Every row comes from one small tree of marks. The marks that hang from a mark follow it in brackets, in alphabetical order. Every link used is in the known rows. Which tree was each row made from?
Known rows:
Y[B[S[V]] M Q W]: [ 2.002  1.288 -0.295  0.922  1.445 -0.762 -2.466 -0.891  2.220  2.109
  0.941 -1.157  0.451 -2.108 -3.102 -1.601  1.394 -4.475  0.090]
Y[D Q W]: [ 0.346  3.157 -2.689 -1.570  0.603  1.297 -5.191  2.267  1.269  1.770
  0.428  0.805 -1.786 -2.102 -1.480 -1.346 -1.223 -3.130  2.581]
B[S[V] Y[D M]]: [ 3.968  1.812  0.361  2.717  0.785  0.934 -2.047  2.178  0.255  2.368
 -0.115 -2.023  1.717 -1.663 -3.881 -1.569  0.560 -3.447  0.839]
W[Y[B M]]: [-0.422  0.523 -1.765  0.906 -0.413  0.473  0.502  2.564  1.133  1.617
 -0.617  2.278 -2.454 -1.547 -2.707 -1.048  0.990 -3.398 -0.334]
V[S[B[Y[M Q T W]]]]: [ 0.441  2.157 -0.841 -1.693  0.927 -3.469 -1.765  0.893  0.769  3.009
  1.266 -2.711  1.296 -1.363 -1.507 -1.992  0.514 -1.698  3.528]
Y[B[S[V]] D M Q W]: [ 3.407  1.038 -0.802  0.687  2.553 -0.218 -3.687  0.232  1.325  2.017
  0.897 -0.994  0.830 -1.975 -2.628 -1.015  0.712 -5.799  1.539]
Y[B[S] M Q W]: [ 2.351  2.230 -1.387  0.564  0.793 -1.044 -2.858  0.744  1.827  2.415
  0.315 -0.716 -0.166 -1.962 -2.056 -1.363  0.629 -4.015  1.312]
B[S Y[M]]: [ 2.776  2.905 -0.180  2.731 -0.955  0.124 -1.197  2.670  0.755  2.740
 -0.642 -1.669  0.613 -1.647 -3.399 -1.958  0.496 -1.792  0.566]
B[S]: [ 1.691  2.517 -0.772  1.568 -1.554  2.425 -1.187  2.329  1.830  1.499
 -0.904 -1.294 -2.262 -2.189 -2.830 -2.288  0.475  0.050  0.118]
S[B]: [-1.376  1.582 -1.873 -0.902 -1.343  3.409  0.065  0.929  1.661  1.941
 -1.067  0.666 -2.477 -2.283 -3.383 -1.875  1.400 -1.220 -0.072]
V[S]: [-0.122  2.914 -1.406  0.698 -1.637  1.149 -1.089  1.965  2.090  1.514
 -1.416 -0.435 -3.582 -2.034 -2.043 -2.266  0.023  0.684  1.171]
M[Y]: [-1.251  3.742 -1.760 -0.771 -1.776  2.912 -0.703  0.748  1.488  1.636
 -1.335  0.418 -1.874 -2.639 -4.035 -2.187  0.524  0.833  0.107]
Y[T]: [-0.595  2.221 -1.990 -0.299 -0.767  2.131 -0.805  2.791  2.536  0.606
  0.528 -1.086 -1.730 -1.011 -2.558 -2.147  0.836  1.301 -0.541]
Y[W]: [-0.324  3.130 -2.243 -0.091 -1.428  1.755 -3.055  1.902  1.664  1.515
 -0.549  0.064 -2.690 -1.601 -2.429 -2.287 -0.632 -0.263  0.519]
W[Y[B M Q T]]: [-1.028  0.271 -1.755 -0.902  1.352 -1.293  0.039  2.491  1.688  1.094
  1.851  1.049 -0.912 -1.321 -1.853 -0.857  1.534 -3.130  0.220]
M[Y[B Q]]: [-2.078  3.213 -1.763 -1.724 -0.178  2.048 -0.211 -0.560  2.774  2.221
 -0.258  0.643 -1.022 -3.004 -3.404 -1.730  1.516 -1.101  0.174]
B[S Y[D M W]]: [ 4.794  2.977 -0.903  1.912  0.184 -0.356 -4.099  3.558 -0.580  2.832
 -0.436 -2.123  1.147 -1.264 -2.283 -1.676 -1.131 -2.901  2.983]
V[S[B]]: [-0.663  1.642 -1.233 -0.705 -1.394  1.578  0.360  0.758  1.629  2.066
 -1.680 -0.544 -3.221 -2.408 -2.400 -2.134  0.968 -0.118  1.572]
T[Y[D W]]: [ 2.329  3.304 -2.794 -1.624  0.232  1.751 -3.784  3.705 -0.660  2.123
 -0.357 -0.420 -2.306 -2.411 -1.811 -1.985 -1.617 -1.943  2.036]

Which tree is each row?
[ 2.696  1.645 -1.389 -0.714  1.074 -1.812 -1.913  2.837 -0.470  2.600
  0.150 -3.120  1.144 -0.628 -1.447 -1.745 -0.187 -1.561  4.275]  V[S[B[Y[D M T W]]]]
[ 4.255  2.820 -0.889  0.283  1.987 -2.072 -4.540  3.563  0.038  2.345
  1.955 -3.366  2.730 -1.069 -1.435 -1.506 -0.566 -2.799  3.580]  B[S Y[D M Q T W]]
[-0.479  2.441 -1.172 -0.932 -1.381  1.715 -1.112  1.042  1.037  3.240
 -0.613 -1.171 -0.591 -1.792 -2.926 -2.714  0.190 -0.709  1.232]  S[B[Y[W]]]
[ 2.757  0.620 -0.389 -0.603  2.632  0.782 -2.656  0.935  2.571  1.060
  2.286 -3.682  0.753 -1.428 -1.766 -1.965  0.998 -1.768  1.388]  Y[B[S[V]] D Q T W]
[ 3.863 -0.071 -0.595  1.767  2.219  1.199 -0.532  1.845  1.724  0.695
  0.869 -2.744  1.279 -0.777 -3.244 -1.199  2.037 -2.719 -0.205]  Y[B[S[V]] D M T]
[ 0.408  0.641 -1.888 -0.675  0.203  1.612 -1.239  5.043  0.474  0.323
  0.748  0.048 -2.421 -1.190 -1.530 -1.503 -0.269 -0.148  1.579]  W[Y[D T]]
[-0.228  1.891 -2.586 -0.875  1.207  2.711 -2.055  1.860  2.616  1.865
  0.088  1.151 -1.582 -2.150 -1.890 -0.951  0.733 -3.680  0.963]  Y[B D Q]
[ 4.043  2.362 -1.693 -1.554  1.791  0.530 -3.135  2.533  0.172  2.813
  0.521 -2.182 -0.850 -3.096 -0.974 -1.901 -0.566 -3.378  2.643]  T[Y[B[S] D Q W]]
[ 2.903  0.672 -0.613  1.142  2.452  0.898 -2.051  0.445  1.790  1.805
  0.672 -0.563  0.725 -2.145 -3.186 -0.635  1.714 -5.971  0.454]  Y[B[S[V]] D M Q]
[ 2.463  0.964  0.061 -0.007  1.338  2.890  0.609  0.588  2.039  0.823
  0.463 -4.120  1.098 -1.891 -3.845 -2.224  1.967  0.918  0.286]  M[Y[B[S[V]] D T]]
[-2.067  1.530  0.156 -1.296  0.219  1.865 -0.074 -1.186  2.134  3.031
  0.948 -0.491  0.642 -2.833 -4.124 -2.192  2.033 -2.596 -0.220]  S[B[Y[Q]] V]
[-0.193  2.216 -1.457 -1.974  1.030 -1.735 -2.064  1.057  0.844  2.931
  1.899 -1.477  2.097 -1.225 -2.491 -1.711  0.918 -2.756  1.887]  S[B[Y[M Q T W]]]
[ 2.366  1.766 -0.095 -0.936  1.315  0.256 -1.459 -0.295  1.424  2.604
  1.240 -2.636 -0.552 -3.391 -2.522 -2.695  0.830 -2.426  0.083]  T[Y[B[S[V]] Q W]]
[-0.562  1.246 -0.403 -1.655  1.642 -1.531 -1.611 -0.620  1.172  2.554
  2.513 -1.993  2.776 -1.408 -3.616 -1.935  1.603 -3.186  0.801]  S[B[Y[M Q T W]] V]
[ 1.106  2.452 -1.567  0.128  0.305  2.118 -1.559  4.251  1.456  1.547
  0.736 -2.171  0.480 -0.675 -2.234 -2.015  0.020  0.326  1.212]  B[Y[D T]]
[ 2.422  2.542 -3.210 -2.039  2.497 -0.683 -3.832  2.325 -0.286  2.851
  0.591  0.797 -0.395 -2.459 -1.635 -0.719 -0.494 -6.281  2.147]  T[Y[B D M Q W]]
[ 1.182  1.908 -0.887 -0.614 -0.025 -2.495 -0.746  1.606  0.545  2.645
  0.113 -3.171  0.715 -0.808 -1.989 -2.339  0.408 -0.077  2.874]  V[S[B[Y[M T W]]]]
[ 1.228 -0.268 -2.253  0.018  1.444  0.369 -0.225  4.422  0.668  0.745
  0.666  0.654 -1.010 -0.579 -1.791 -0.661  0.761 -3.162  0.971]  W[Y[B D M T]]
